Each row was made from one small tree. The marks that hang from a mark follow it in brackets, in alphabetical order. Every link used is in the known rows. Write each row's tree.
Known rows:
E[J[H[G] Y] M[T]]: [ 14  -1   0 -18  -1   7 -23  -1  -5  -4   1  -4  13  -3  25   2   2   4
  -7  -7   5  -6 -12  -4  -2  -6  -1 -13]
Q[E[J[Y] M[H[G] T]] Z]: [  4   2   5 -29  -9   0 -27   0 -19   0  -7  -4  12   5  19  13  -8  -5
 -11  -9   9  -4 -14  10  -2  17 -14 -11]
Q[Z[J[Y]]]: [  4  -2   5 -13 -13  -1  -3   2 -12  -2   0   9   7  -4  -1   0 -11  -2
  -3   4   1  -8  -1  11  -5   2  -4 -12]
H[G M]: [ 3 -4  0  0  8 -1 -8  7  0 -4  4  2  3  0 -3  3  0 -5 -3 -6  8 -7 -2  3
  3 -3  4  6]
E[J[H Y] M[T]]: [ 11   0   2 -13  -4   5 -16  -8  -2   0  -3  -2  10   0  26  -3   2   7
  -4  -5   0  -1 -12  -8  -4  -4  -2 -14]
D[H[G J[E Y]]]: [  9  -2 -16 -19  -1   2 -12   6  -6 -24   3   1   4  -8   4   4   5  15
 -14 -10  10 -18   4  -2   0 -11   3  -8]
H[G J[E Y] M[T]]: [ 10  -3  -8 -10   2  -7 -26  11  -8 -15   6   3   8  -1   6   9   3   6
 -11 -14  13 -13  -6   0   3  -8   7  -2]
M[E[J] H[G] T]: [  0   0   7 -16  -4   0 -37   5 -17  -7   4  -5   4  11  16  14   7  -8
 -10  -7   2  -5  -6   2  -1  15  -4  -2]
H[G J[Y]]: [  7  -4  -7 -11   0  -1 -10   9  -9 -14   9  -1   6  -8   3   6   0   4
  -7  -6   8 -12   0   2   1  -8   1  -3]
Z[J[H[M]]]: [  8  -9   6   4  -2   2  -7  -1   8  -9   3   6   4   1   1  -5  -3  -6
  -1   2   1 -13  -3   4  -8  -5   7  -2]
M[E]: [-4  0 -1 -1 -5 -3 -8  3 -6 -2 -1  0 -1  6  5  7  0 -1 -2 -4  0 -2  0 -2
  4  5  1  1]
D[H[G J[E Y] M]]: [  9  -6 -14 -14   3   0 -14   6  -3 -23   4   4   5  -6   2   3   5  13
 -13 -13  13 -21   3  -2   0 -12   5  -4]
J[E Y]: [  9   4 -13 -10  -6  -3   1   0  -2  -8  -7   4   4  -3   7   2  -3  14
  -5  -3   2  -5  -2  -6   5  -9   5 -11]
L[E[M[H]]]: [ 10   3  -3   1  -1  -5  -7  -2   1  -1 -10  -7   3  11   8   0  -2   5
 -10  -6   0   5  -3  -4  10   2  -2   1]
T[J[E H[G M] Y]]: [ 22  -7 -16 -15  -4  -1 -14  -2  -1 -22   1   7  10  -8  14   8  -1  10
  -7  -3   7 -25  -6  -1   5 -14  13 -14]
L[E[J[H[G]] M[T]] Y]: [ 12  -1  -6  -4   0  -5 -22   4  -6   0  -1 -13  13   7  16   4   2   7
 -10 -18   5   6 -11  -6  12   0   1  -4]
Z[Q[E[J[H[G M] Y]]]]: [  7  -7 -11 -17  -6   2  -6   4  -1 -14   2   6   9  -9  14  -1   1   0
  -4  -7  10 -14 -13   5  -4   2   7  -4]
J[E]: [  8   1 -10  -2  -3  -3  -1   0   2  -5  -4  -1   0   0   2   3  -1   7
  -4  -3   1  -2  -2  -4   1  -4   7  -2]
Z[Q]: [ -1   1  -2  -6  -4   2   3   4   1   0   3   4   1  -3   0 -11   5   1
   0   1  -1   3  -1   2  -3   4   4   2]
L[Y[J[E[M[T]] H[G]]]]: [ 11  -3  -5  -3   1  -1 -23   6   0  -9  -2  -6  16   1  14   7   6   7
  -9  -9   1  -4 -12  -5   2  -7   3 -12]
Z[J]: [ 6 -2  5 -2 -6  0 -6  3  1 -2  3 -1  1 -1 -3 -3 -3 -4  1  1 -3 -6  2  6
 -8 -3  3  1]
J[E H Y]: [ 11   1 -16  -8  -7   2   1  -4   2 -16  -7   8   6  -4  14   2  -2  14
  -8   1   3 -10  -6  -8   5 -10   7 -17]
Y[J[E]]: [ 9 -5 -7  4 -1 -4 -5  2  3 -8 -4 -4  1 -5  1  8  4  6 -1 -1 -4 -6 -4 -2
 -7 -7  7 -4]
M[E H[G] T[J[Y]]]: [  3   2   3 -28 -11  -2 -37   2 -22 -16   2   5  10   7  21  16   5  -1
  -9  -2   2 -16  -2   6   7   8  -5 -13]
Y[J]: [ 2 -6  3  7  2 -2 -3  1  1 -3  0 -3  2 -5 -1  5  5 -1  3  3 -6 -4 -2  1
 -8 -2  0 -1]
G[E[J[H[M] Y]]]: [ 19  -9  -5  -6  -4   3   0  -7  -1 -12   0   5   4  -5  13   5  -4   8
   4  -6   4 -13  -8 -10   4  -4   6  -9]

Write each row's tree:
[ 10  -1   1 -19  -3   1 -25   7 -18 -21   7   2   7   0  11  14   2   3
  -7  -8   9 -13  -2   1   9   5  -5  -6] => M[H[G[E] J[Y]] T]
[ 17   2  -3 -15  -3   9 -17   2  -6 -12  -3   3  12  -4  22   5  -1   5
  -3  -8   8  -6  -9  -6  13  -5   0 -10] => J[H[G[E[M[T]]]] Y]
[ 20  -1 -13 -15 -10   4 -12   5  -1 -23   0   6  10  -8  10   3  -5   6
 -10   0   6 -20  -4   2  -1 -16  10 -14] => Z[J[E H[G] Y]]
[  7  -5   0 -15   4   3 -23   7 -11 -21   8   6   4  -4   4   6   6   5
  -5 -15  13 -17   2   0   7   0  -2  -1] => D[H[G[E] J[Y] M[T]]]
[  1  -5   6  -7   1  -4 -34   8 -11  -1   7  -4   3   8  10  12   5  -9
  -3 -14   6  -6  -8   1  -1   7   3   6] => H[G M[E[J] T]]
[  7  -2  -2 -22 -11   1 -32   1 -16 -18   4   6  11  -1  24  14   5   1
  -6  -1   4 -18  -5   3   7   1   2 -15] => M[E T[J[H[G] Y]]]
[ 20   1  -4 -20 -10   4 -19  10   3 -11   1  -2   9   1   8 -10   1   2
 -13  -5   1  -8  -3   5  -8  -4  10   0] => Z[J[E[M[H[G]]]] Q]
[ 15  -1  -7 -19  -3  -6 -28   3  -9 -12   1   4  10  -2  10   9   2   7
  -4  -9   7 -17  -5   3   4  -8   8  -8] => H[G M[T[J[E Y]]]]
[  5  -8   6  -4 -11   4  -5  -2  -4  -6   2   7   4  -3   0  -1  -8  -8
  -5   8   1  -9  -4  11  -9   6   0  -9] => Q[Z[J[H]]]
[  4  -3   5  -9 -13  -2  -7   1  -3   5  -6  -6   4   0  -1   2 -14  -9
  -1  -5   2  -3  -6  14  -9  10  -4   1] => Q[E[M] Z[J]]
[  8   1  -2 -18 -16   1  -1   6   1  -2  -5   1   9  -4   9 -12  -6   2
   0  -7   0  -4  -5   9  -8  -3   3  -2] => Z[J[Y] Q[E[M]]]
[  1 -10   0  -5  10   3 -15   6  -1 -15  11   0   0  -3  -5   1   7   0
  -9 -10  11 -16   5   4  -4  -3   1   7] => D[H[G J M]]
[ 22  -2  -1 -18 -10   5 -17  -9  -5  -9  -3   1  10  -4  25   5  -1  10
   4  -5  -1 -11  -7  -6   8  -3   2 -15] => G[E[M[T[J[H Y]]]]]
[ 11  -8 -11   4   3  -9  -9   4  -3  -8   3  -5   9   4   4   6  -1   6
  -8 -15   8  -4  -8  -4  12  -3   6  -1] => L[E[J[H[G M]]] Y]
[  4  -5  -1  -7  -5  -6 -11   0  -8  -2   1   2   4   5  12   7  -1   4
   0 -10   2  -9  -5  -7   0  -1   4  -4] => H[M[E[J[Y]]]]
[  3  -5  -6  -7  -2   0 -14   5  -6 -18   1  11   9   2  15   9  -1   1
  -9  -4  10 -17  -6  -3   9  -5   5  -8] => J[H[G M[E]] Y]
[ -2  -5  -1  -9 -10  -4  -3  -3 -10   5  -4  -6  -1  -2   0  11  -9  -7
   1  -4   3  -1  -8  10  -7  18  -5  -1] => Q[E[J] Z]
[ 21  -8 -11  -1   1   4 -14   4   8 -14  -4  -8   9  -7  14   8   4   6
  -8  -4   1 -12 -10  -4  -4 -14  10  -6] => Y[J[E[M] H[G]]]
[ 12  -4 -10 -10  -1  -2 -19   7  -5 -20   5  -5   2   0   3  11   3   4
 -15  -5   7 -13  -1   1   0  -1   4   0] => M[H[G J[E]]]
[ 19   0  -6 -11 -12   1  -7   7   9   0  -1  -4   5  -2   4 -16   0   6
  -4  -7  -3  -2  -3   1 -10  -7  14   2] => Z[J[E[M]] Q]
[ -1  -4  -1 -11  -9  -5 -16   2 -13 -16   3   3   4   8  13  10   1   5
 -11  -3   3 -12   0  -4   4   5  -4  -8] => M[E H[J[Y]]]
[ 20  -1  -4  -5  -8  -1 -10   2   7  -1  -4  -8   3   0   4  -4  -5   5
  -4  -7  -2  -5  -3  -2  -8 -11  10   0] => Z[J[E[M]]]
[ 14  -1   2 -17  -7   4 -18 -10  -2  -4  -2   2  12  -1  25  -1   2   8
  -2  -1  -2  -9  -7  -2   0  -5  -1 -17] => E[M[T[J[H Y]]]]
